Every row comes from one small tree of marks. Brackets hold a mark, then the marks that hang from it, in the order of their numbers. Every link used is in the known rows. Which tree was each row made from?
Known rows
(K981 (K764 K484)): [  6.1  13.7  10.1 -25.7   6.9 -30.5   2.8 -36.3 -10.9  -6.0  -1.4  18.3
  14.6   1.8  20.7  -3.4 -27.1 -13.1  15.7  26.2   8.3  35.6  21.6  21.4
 -26.1  31.3 -11.4 -23.4  14.9  11.7]
(K681 (K396 K648)): [-31.2  -9.7   9.2 -24.1  -2.2   7.5  25.2 -19.4 -33.2 -13.6  19.5  40.5
   6.1  -1.5  11.6 -27.1 -24.5 -30.9  -6.3 -10.9 -24.9   3.9   7.9 -33.9
  -2.3   4.4  -3.1  38.6 -23.2  -4.8]
(K396 K564 (K648 K593 K778) (K681 K484)): [ 21.8 -10.8  -3.9  38.4   3.1  -7.2  32.8 -36.5 -23.0   7.8  14.7 -15.6
 -21.7 -28.9 -21.8 -28.7  -0.7  24.6  -8.5 -48.8 -10.7  -7.6 -12.8 -37.7
  46.0  13.8   2.8  53.3   3.6  10.7]
(K593 (K648 (K396 K564) (K778 (K981 (K764 K484))))): [ 32.9  32.6  20.2  16.7  21.8  -4.6  -7.5  18.1  32.0   7.5  -6.0  -6.1
 -18.6 -27.7   0.5   1.7  11.0  27.9   4.1  13.6  36.7 -11.4  20.3  48.9
  27.8  11.1 -14.3 -26.0   0.4   2.2]
(K593 (K648 K396 (K778 K981))): [  2.0  10.3  15.7   7.2  -7.7  16.1  -7.5  39.6  47.0  -5.8  -3.4  -3.3
  -8.0 -10.2 -35.7   9.1  41.4  31.9  -3.0   2.1  15.5  -9.5  26.8  17.2
  15.2 -32.2  11.8   7.9 -16.9   0.0]
(K219 (K681 K396) (K981 (K764 K484))): [  0.3  26.5   3.3 -30.0  47.5 -10.2 -26.4 -22.8 -16.8 -50.2 -23.4 -10.1
  -3.9 -17.8  40.1  15.1 -35.2 -19.0   8.2  49.2  -5.4  13.5  13.3  29.4
 -27.8  34.6   7.7 -71.5  13.5  -1.3]
(K219 K681 K981): [ -2.9  12.9   8.7 -23.7   7.1   5.6 -10.7   6.8  -4.6 -24.8 -36.6 -23.5
   8.1   4.9   7.9  33.4  12.4  -6.6   8.7  16.5  -0.4  21.6   5.4  21.1
 -29.4 -11.1   5.3 -23.7   2.1   3.4]
(K448 (K778 K981)): [ 11.2  -1.7  18.9  -0.4 -17.4   9.5   4.9  10.1  21.6  24.4  -2.6  12.7
   9.4  18.7 -21.5   2.7  -7.0  -1.8   8.4  -3.5  27.1   9.3  27.7  23.9
 -21.5 -17.3  -8.9  10.4  -4.4  21.1]
(K450 (K681 K219)): [-26.2 -16.9   3.8  -6.4 -23.1 -10.3   3.1  -4.2   4.2  -8.0   5.4  15.6
  13.2  38.8  -8.8  26.3  -5.6 -24.5 -16.8  18.5  -3.9  -1.2  -3.0 -15.0
 -14.6 -37.0  -2.4  27.1  21.4   4.9]
(K396 K564 (K648 K778)): [  3.5  -5.1  18.3  12.1  -0.9  -1.1  34.8  -2.9 -16.8  30.1  14.6  10.1
   4.4  -4.4  -2.7 -11.2  10.7   6.2 -19.1 -36.0  -1.8  10.1  -8.2  -3.6
  28.8   0.0 -17.1  55.7 -13.4   2.7]
(K648 (K396 K681) K593 (K778 K269 K448)): [ 21.3 -14.6 -39.8  19.8 -16.9 -16.7  13.5  31.6  31.5  21.0  12.7 -34.1
  -1.1 -41.6 -22.0  -7.0  58.2  32.9  37.6   1.7 -12.5  -8.8 -17.2 -35.7
  10.4 -24.8  40.8 -24.4 -15.6   3.4]
(K219 K681 (K981 (K764 K484))): [ 16.1  32.3   8.5 -26.2  30.2 -17.6 -24.4 -13.6  -9.7 -33.4 -33.6 -23.8
   7.4  -5.6  28.3  25.9 -17.1  -7.5  19.7  41.6   3.5  32.6  13.6  48.1
 -34.3  30.1  -5.0 -69.1  16.2   5.4]
(K648 (K396 K564 (K681 K219 K484)) K593 K778): [ -3.4  -9.5 -18.9  26.1   4.6   4.2   0.7 -22.6   0.8   6.4   7.0 -28.2
 -24.9 -18.2 -24.9  -0.1  16.3  42.2 -20.4 -34.7   1.4 -33.8 -30.5 -31.4
  46.9  -4.2  26.3  30.3  16.0   3.7]
(K648 (K396 K564 (K681 K219)) (K778 K269)): [ -7.4 -22.4  -7.0  25.5  -4.8  12.2  -0.2   9.9   3.4  41.6  16.3 -44.2
   5.1   9.8  -5.4   7.8  38.8  17.4 -29.0  -5.1   2.5 -35.3 -49.2 -27.5
  29.2  -0.4  -3.2   2.8 -18.6 -16.4]
(K396 K564 K648): [ -0.6  -3.7  16.8  -6.3 -12.9   2.8  43.7 -11.6 -39.0  23.4   7.5  23.1
   6.8   1.9  13.2 -13.8  -6.3 -20.9   2.2 -29.3   3.0  12.8  -8.6 -12.1
   7.8   2.2 -30.2  53.9 -14.9   6.2]
(K219 (K681 (K396 K564) (K484 K764)) K981): [ -5.3   3.5  -9.7 -19.7  32.6   3.2 -26.9 -36.5 -26.0 -26.7 -29.1  -5.4
 -32.3 -20.1  30.7  20.8 -20.7 -27.4   0.4   9.3  -2.1  -0.5   9.5  -4.2
   8.9  26.4   1.3 -14.6  35.2   9.0]
(K450 K681): [-17.4 -19.4   1.1  -9.3 -16.9 -16.4  14.4 -10.7   9.0 -14.7  -0.3  12.5
  -1.3   5.6   1.7  26.5   0.3 -32.0   0.3  18.1  -3.0  11.7  17.2 -22.2
 -12.5 -30.4   2.4  26.6  13.7  18.4]
(K778 K269 K448 (K981 K764)): [ 29.5  -0.1  -0.8  -8.3 -28.7 -17.4  -2.4  43.5  21.3  16.7 -14.1   6.9
  22.7  25.2  14.7  -1.9  -5.3 -21.6  51.0  25.2  18.9  38.0  19.7  33.3
 -45.1  -5.7   3.4 -66.2   2.2  -5.7]
(K564 (K396 K648)): [-21.9  -0.6   4.3 -34.3 -11.7  11.6  34.7   0.1  -6.5  -6.4  14.6  42.2
  -3.2   6.9   4.7 -22.0 -12.9 -32.5  26.3 -19.8 -13.1  23.5   1.7  -7.2
 -18.5   5.7   7.1  37.4 -21.7  -9.3]
(K593 (K648 K778)): [ -1.0   3.0  26.4   5.9   3.1  -9.9   3.9   3.0  17.7   5.5  10.1   5.9
  14.5   2.0 -26.1  -5.9  37.8  37.1  -6.8  -9.1  10.2   9.5  18.8   4.3
   0.4 -23.5  -4.3  37.5  -4.5   7.0]
(K564 (K396 K681)): [-18.9 -13.0 -11.0 -27.0 -14.0  11.6  10.4 -20.9   6.1  -8.9   1.0  15.4
  -5.3  13.2   1.8 -16.4 -11.7 -35.9  14.7   5.0   0.8  10.1   3.1 -21.0
 -15.9   6.8  20.0  19.6 -12.8 -12.8]
(K681 K219 (K396 K564 K648)): [-28.7  -8.5  16.5  -8.1  -0.5  13.7  31.2 -15.4 -53.5  11.0  24.0  40.8
   8.4  23.5  15.9 -27.0 -29.7 -26.0 -24.9 -23.6  -9.3 -19.7 -26.9 -22.5
  13.6   1.2 -20.0  52.5 -11.1 -18.5]
(K219 (K681 K396 (K484 K764)) K981): [-21.0   1.1 -12.1 -32.3  27.0   0.6 -42.2 -34.6 -14.3 -44.0 -29.9  -2.9
 -22.6 -13.7  16.0  22.9 -20.9 -27.5   3.2  23.0 -17.9  10.3  25.2  -9.9
  -8.9  22.1  14.1 -29.3  29.8  10.8]
(K219 (K681 (K396 K648) (K484 K764))): [-39.0 -11.6  -2.1 -28.3  18.3  -2.9 -15.5 -45.6 -36.4 -34.2   5.9  19.6
 -27.3  -8.5  -3.9  -8.1 -27.3 -40.6  11.1   2.9 -37.4   6.6  15.1 -53.3
  14.5  26.3  11.1   6.7  11.7   2.5]
(K778 K269 K448 (K981 (K764 K484))): [ 52.2  12.0  -4.2 -10.7 -19.2 -29.2   6.5  20.5  18.5  11.2 -13.4  13.4
  22.1  13.8  14.2  -0.8 -13.1 -22.9  61.0  48.8  20.1  36.4  24.5  39.5
 -30.7  13.0   3.0 -89.0  23.2  -3.1]
(K648 K396 K593 (K778 K981)): [ 14.3  11.2 -10.3   5.1  -5.0   6.2   8.3  43.7  51.0  -6.6  -1.2  -6.9
 -14.2 -31.0 -32.4  12.8  33.3  41.1   6.2  -3.8   7.8   7.5  10.8  19.3
  10.6 -27.4  45.8   3.0  -5.5   8.2]
(K448 (K778 K269 (K981 K764))): [ 23.4  -1.7  18.5  12.1   0.0  -3.6 -12.1  28.3  26.9  33.9   4.0 -10.4
  22.3  17.5   6.6  -3.1  -7.9  -1.2  19.5   4.8  26.7  21.7  12.6  36.0
 -47.7  14.7 -24.7 -42.5 -17.0  12.2]

Which tree is each row?
[ 23.1  -5.5  -2.2  40.8   0.8  -7.6  36.9  -8.6 -19.3  25.5  24.4 -11.8
  -3.9 -23.3 -19.4 -32.1  15.2  24.6 -15.9 -36.4  -7.3  -3.1 -24.2 -27.3
  35.2   2.9  -6.6  60.7 -22.4   1.8] | (K396 K564 (K648 K593 K778) K681)
[-27.5  -9.5 -18.4  -8.8   0.7  -7.8 -40.7 -29.3  -7.1 -37.3  -9.6  22.6
 -10.3  18.3  11.9  28.1 -40.7 -36.8 -34.9  28.4 -20.9 -11.3  20.6 -13.6
  -8.0  -1.9  -7.8  -1.8  43.9  10.3] | (K450 (K681 (K219 K981) K396 (K484 K764)))
[ 32.3  -6.7  -4.5  -8.6 -42.9  -3.6  17.8  40.5  22.9  17.4 -13.5  10.9
  23.4  24.9  -5.1   4.8  16.7 -22.9  50.4  23.2  14.5  25.6  14.8  12.5
 -27.3 -28.3  15.0 -42.7   9.6  -3.4] | (K778 K269 K448 K981)
[  0.5   4.0   1.2  -2.7  31.2   1.5  39.6  -3.2 -39.5 -18.7  13.9   9.0
 -24.2 -38.5   9.7 -22.0  -1.0  -8.7  20.6 -18.8 -14.3 -12.2 -28.7 -35.7
  15.3  -3.9  20.6  37.0 -12.2  -4.5] | (K219 (K681 (K396 K564 (K648 K593))))
[-22.6 -11.7 -16.8 -20.9 -16.8   4.6  -2.4 -49.2 -18.2  -6.3  11.4  29.0
 -22.6   6.2 -11.4 -31.5 -35.8 -50.3  14.7 -10.6 -24.6  18.3  13.7 -42.9
   9.3  43.2  -3.1  27.3  -3.4  -4.7] | (K564 (K396 K648 (K681 (K484 K764))))
[ -6.7  15.7   9.4 -17.6  45.5   2.3 -20.8  -2.6 -25.0 -27.1 -29.3 -19.4
 -11.3 -16.1  59.5  11.9 -29.5 -20.3  -2.7  12.7  10.8   6.0  -4.5  27.1
 -22.4  15.7  -6.2 -32.1  -4.9  -5.1] | (K219 (K681 (K396 K564)) (K981 K764))
[-18.8  -6.4  -4.0  15.0 -26.0   0.7 -18.8  22.7  16.2  19.6   9.0  -8.4
  11.6  16.6 -42.4  -6.8  37.4  30.8  -1.1   1.9  -2.2 -35.5  -5.3 -22.2
  22.9 -46.1   2.8   5.6 -15.0 -14.0] | (K593 (K648 (K396 (K681 K219)) (K778 K448)))
[  8.9   7.8  23.6   1.2  -3.3  -1.4 -17.2  13.6  21.7  22.9  -2.1   5.9
  10.5  19.6  -1.1  -2.4 -30.5  -0.9   8.5  -2.4  29.3  23.5  30.3  45.3
 -38.8   4.3 -23.1 -16.2 -12.1  19.5] | (K448 (K778 (K981 K764)))
[ 48.0  -6.3 -13.4  33.4  -7.7 -25.5  56.7  38.4  -0.1  44.6  25.9   2.3
  10.9 -30.6  -4.4 -25.7  43.8  29.7  44.0 -33.0  -3.7   9.9 -29.8  -8.0
  14.6 -18.8   5.3  18.2  -3.3   1.9] | (K396 K564 (K648 K593 (K778 K269 K448)))
[ -5.8  12.9  -5.0  -6.1  21.7 -19.7 -27.8 -17.9  -5.2 -42.6  -5.9  15.5
   7.2  13.7  39.3  19.7 -56.7 -29.6 -28.8  52.9 -10.0  -9.4  10.8  27.5
 -26.0  10.3 -13.8 -42.5  26.1  -3.4] | (K450 (K681 (K219 (K981 (K764 K484))) K396))
[ 13.5   6.5  -5.1  26.4  21.2   5.2  10.7  37.3  -4.1  -4.1  28.0  -3.5
  27.3  -4.5  -3.5 -16.6  16.1  43.2 -23.0 -14.1 -33.7  -8.8 -38.8   8.7
 -10.1   0.8   5.9   0.9 -17.5 -19.7] | (K681 (K219 K981) (K396 (K648 K593 (K778 K269))))
[-12.5 -15.4  -7.3  11.5  -2.9   9.2   7.6 -10.3   4.1  24.3   1.3 -30.0
 -15.6 -24.0  -1.4   7.2  26.8   8.3 -27.0 -13.7   6.4 -20.6 -11.4 -27.4
  42.3  -0.7   3.7  26.6 -20.5   4.7] | (K648 (K396 K564 K681) K778)
[-40.3 -17.5   4.5 -28.3  -0.2   6.5  -1.2 -46.8 -23.8 -26.1   5.2  32.7
  -0.9  27.4   0.9  -6.9 -35.7 -19.0 -12.9  -8.3 -11.3 -10.1   6.2 -26.6
  -4.3  -0.9  17.8  17.8  31.2  -2.0] | (K681 K219 K396 K484)
[-41.1 -27.9  -4.0 -10.8  -1.8  -4.5  -5.7 -41.6  -6.0 -42.3   4.4  27.9
 -15.6  20.5  -0.4  15.3 -39.3 -36.8 -19.7  11.2 -17.5 -23.8   8.5 -44.9
   4.0 -22.7  18.7  20.1  43.2   4.7] | (K450 (K681 K219 K396 K484))
[  7.9  30.5  11.2 -18.8   8.4 -14.5 -22.6 -14.6 -17.4  -8.1 -16.0   8.1
  35.0  33.1  24.1  11.8 -36.1   4.2 -10.4  30.0   7.1  25.3   5.4  62.3
 -40.2  29.4 -31.4 -46.0  19.7  -2.6] | (K681 (K219 (K981 (K764 K484))))
[ -7.5   1.7   0.8  -4.5 -13.4 -10.3   3.7  30.6  31.7   9.9   4.0   7.7
  -1.3 -20.9 -22.7   1.3  53.2  32.2  28.8  -5.6   4.7  -8.0  20.0  -5.1
  14.4 -48.4  12.7   7.7  -8.9   7.2] | (K593 (K648 K396 (K778 K448)))
[ -3.8 -13.1   0.2  23.5  -2.3   6.4  -7.0  13.7  24.8  12.6  16.1 -41.6
   6.2 -19.9 -24.3  -4.4  63.4  31.2  -4.2   1.8  -3.5 -26.9 -11.3 -36.7
  15.1  -7.7  -2.0  -4.3 -38.5  -5.9] | (K593 (K648 (K396 K681) (K778 K269)))
[-11.0   6.5  -7.6   2.4 -16.8  28.3  -9.8   3.7 -25.9  13.9 -19.8 -27.5
   6.3  15.6  15.0  17.2   1.2  -3.5 -33.1  -4.2   9.0 -30.1 -29.6   7.6
   5.6  -0.9 -27.0   6.1 -18.2  -7.6] | (K648 (K396 K564 (K681 (K219 K981))))
[ 21.6  11.9  -6.1  13.0   6.5 -17.9   5.7  42.1  18.6  -6.6  18.9  31.4
  -4.3 -20.1  -4.5 -39.3 -25.9   9.9  22.4  -3.8 -12.2  18.7  20.3  20.4
   0.4 -12.0  30.7 -15.3 -13.2  -8.9] | (K681 (K396 (K648 K593 (K778 K448 (K981 K764)))))
[ 26.7  13.0  18.3  31.0  16.3   5.5 -11.7  55.0  42.5  24.3   0.3 -27.7
  -6.3 -19.3   7.2   3.0  38.6  32.0   8.2  -3.8  35.1  -9.0  -3.0  34.6
   6.6   1.0 -15.3 -28.7 -25.5  -7.0] | (K593 (K648 (K396 K564) (K778 K269 (K981 K764))))
[-30.6 -23.1  -5.9   7.1  -1.8  -9.3   0.1 -42.6 -36.3  -6.9  22.1  44.9
 -26.1  11.9   7.6  -4.7 -46.8 -53.5 -27.4  -4.4 -22.8 -26.2  -5.5 -54.2
  33.5   6.7 -26.6  50.9  30.4   2.9] | (K450 (K681 K219 (K396 K564 K648) (K484 K764)))
[ 41.0  11.6   7.3  33.5   8.8 -14.3  11.3  49.4  28.0   9.7  20.7 -12.1
  15.2  -9.7 -12.3 -20.6   9.0  31.5  13.5  -8.7  -5.1  35.1  -8.3  31.0
 -17.0  14.8   7.1 -23.5 -22.2  -8.9] | (K396 (K648 K593 (K778 K269 (K981 K764))))
[-12.7  -1.6  -7.1   7.2  -3.3  26.5 -12.7 -14.0  -2.8 -17.5  -1.9  -6.5
  -5.1  28.3 -18.6 -11.3 -27.1   2.4 -30.1 -27.2 -26.2  -8.5 -11.7   5.4
   9.7  17.4   6.5   7.9  -2.3 -21.9] | (K564 (K396 (K648 K778) (K681 (K219 K981) K484)))
[ -5.8  12.0   3.2  15.3  -7.7  30.6 -19.8 -18.9 -25.6  -9.1 -26.6 -24.1
  -8.1   6.6  -0.4   8.5   2.6  15.8 -20.7 -20.5  13.8 -49.1 -14.6  -4.2
  18.4  -3.2 -36.5  10.0  -2.1  -0.9] | (K593 (K648 (K396 K564 (K681 (K219 K981) K484))))
[ 46.3  11.9  15.5  10.2   7.6 -14.7  -4.0   3.9  23.4  27.1   6.2  -3.7
  18.9   8.6   4.9  -2.1 -17.1   0.8  29.9  28.5  29.0  19.0  16.9  44.6
 -35.2  32.5 -24.1 -63.9   5.2  14.7] | (K448 (K778 K269 (K981 (K764 K484))))
[ 44.4   5.0 -14.8  28.6   4.1   7.8  27.4  56.0  44.6  22.3   2.6 -25.7
 -14.6 -42.6  -8.1  10.1  53.8  42.4  17.4 -10.4  21.7  -7.5 -18.8  14.7
  19.4 -13.8  32.8  -7.9  -5.3   2.6] | (K648 (K396 K564) K593 (K778 K269 K981))
[ 35.6  -7.0 -15.3  11.2 -24.0   6.9  21.2  61.3  43.7  41.1  -9.3 -14.4
  -9.1 -14.4  -1.2  16.6  45.5   6.0  33.8   3.5  22.7  -6.8  -4.4  14.5
  24.0 -29.1  25.0 -35.4   1.9  -4.3] | (K648 (K396 K564) (K778 K269 K448 K981))
[ 24.4  -6.0  -1.9  16.1  -5.7  18.0  13.7  45.0  39.0  29.4  -2.9 -25.1
 -10.2 -16.2   0.3  21.8  42.7  13.5   2.1  -3.1  21.3  -6.7 -11.1  11.6
  23.0  -9.2  16.0 -16.9  -8.8  -2.3] | (K648 (K396 K564) (K778 K269 K981))
[-10.6 -14.6  -7.6  -5.0   1.4   0.9   8.3  22.6  31.2  14.8  10.6 -24.6
   5.5 -21.7  -3.3  17.8  55.1  20.8   3.8  -3.2  -6.2   2.9  -8.2 -14.9
   1.1  -6.2  22.1  -9.2 -15.7   4.0] | (K648 K396 (K778 K269))
[  3.2   5.6   9.3  17.7 -22.6  21.9   9.1  -5.6 -55.8  21.1  -6.7  -8.6
  25.1  37.3   6.6  -9.1 -21.8 -13.0 -39.2 -16.6  -5.7 -14.5 -31.8   6.5
   6.4   8.8 -54.6  28.6 -24.2 -15.2] | (K396 K564 K648 (K681 (K219 K981)))
[-17.1   1.5  -2.0 -30.3  27.7  11.7 -19.0 -31.1 -16.3 -60.1 -35.0 -11.8
 -20.9 -12.9  17.3  25.2 -22.3 -18.1   6.2   9.4 -14.7  -3.0  17.8  -9.0
 -10.9   3.7  31.0 -30.5  25.4   6.2] | (K219 (K681 K396 K484) K981)
[-32.4 -16.0 -20.1 -25.8 -15.4   2.3 -27.5 -46.5  -5.2  -4.6   5.5  24.8
 -12.1  41.3 -16.9 -14.5 -32.2 -34.8   1.4   8.1  -7.9   8.7   0.9 -24.4
  -4.6  26.9   8.5  13.1  23.7 -13.8] | (K564 (K396 (K681 K219 (K484 K764))))
[-26.9   2.2 -10.4 -25.1   3.4   3.3 -41.0 -36.4 -23.7 -19.8 -11.1  27.0
   4.0  26.5  11.0   6.1 -38.4 -14.9 -25.8  10.4 -14.0   5.2  19.0   3.4
 -14.9  20.9 -10.2  -4.1  31.2   3.9] | (K681 (K219 K981) K396 (K484 K764))
[ -1.3  -2.2   4.1  23.0  22.3  -0.4  32.9   4.8 -23.5  13.3  39.4  25.7
  -0.2  -7.1  -6.6 -34.3  -2.6  29.9 -29.1 -37.0 -13.6 -20.2 -37.3 -13.2
  29.4 -10.0   8.0  64.7  -5.6 -13.4] | (K681 K219 (K396 K564 (K648 K593 K778)))
[-12.0   6.2  -4.1 -19.4 -13.9  -4.7 -37.8 -24.7 -14.9  -4.7 -21.3  13.1
  17.0  39.2  -2.1  18.8 -20.0  -2.7 -16.6   6.1  -3.7  22.1  13.7  23.0
 -23.5  18.5 -24.7  -3.2  37.2  10.2] | (K681 (K219 K981) (K484 K764))
[-13.2  19.9  14.7 -16.6  -0.1  -3.9 -29.7   7.8 -14.0  -2.9 -19.4   0.4
  36.2  43.0  26.4  11.2 -27.1   3.9 -19.8   7.7   7.0  28.9  -0.9  56.1
 -54.2   9.9 -32.2 -23.8  -1.4  -5.0] | (K681 (K219 (K981 K764)))
[-14.5   8.1   1.8  20.9  -2.3  22.0 -40.6  -7.9  10.3 -18.7 -16.7 -36.2
  -1.9   7.9 -32.1  12.0  19.6  44.8 -36.3 -13.1  -6.3 -40.6   0.8  -0.7
  19.8  -9.5  -9.8  -5.5  -1.3  -3.5] | (K593 (K648 (K396 (K681 (K219 K981) K484)) K778))
[ -9.3  -0.5   6.0   6.8 -12.0  14.9   9.2 -12.9 -17.8  12.4  -1.3 -12.5
 -11.6 -18.5  -0.7 -11.7  25.9   1.4   0.3 -10.8  18.4 -34.1  -6.4 -33.1
  23.4 -11.3 -28.2  37.3 -31.3   4.3] | (K593 (K648 (K396 K564 K681)))
[ -7.1  -6.0 -21.0  11.4  -0.8  -4.1   4.0  -0.5  20.8  -1.6  11.4 -26.5
 -12.5 -39.3 -26.0  -3.9  36.6  38.7  -6.9  -7.9  -9.6  -7.5  -6.8 -29.9
  20.3 -11.8  32.3  19.4 -21.0   8.6] | (K648 (K396 K681) K593 K778)
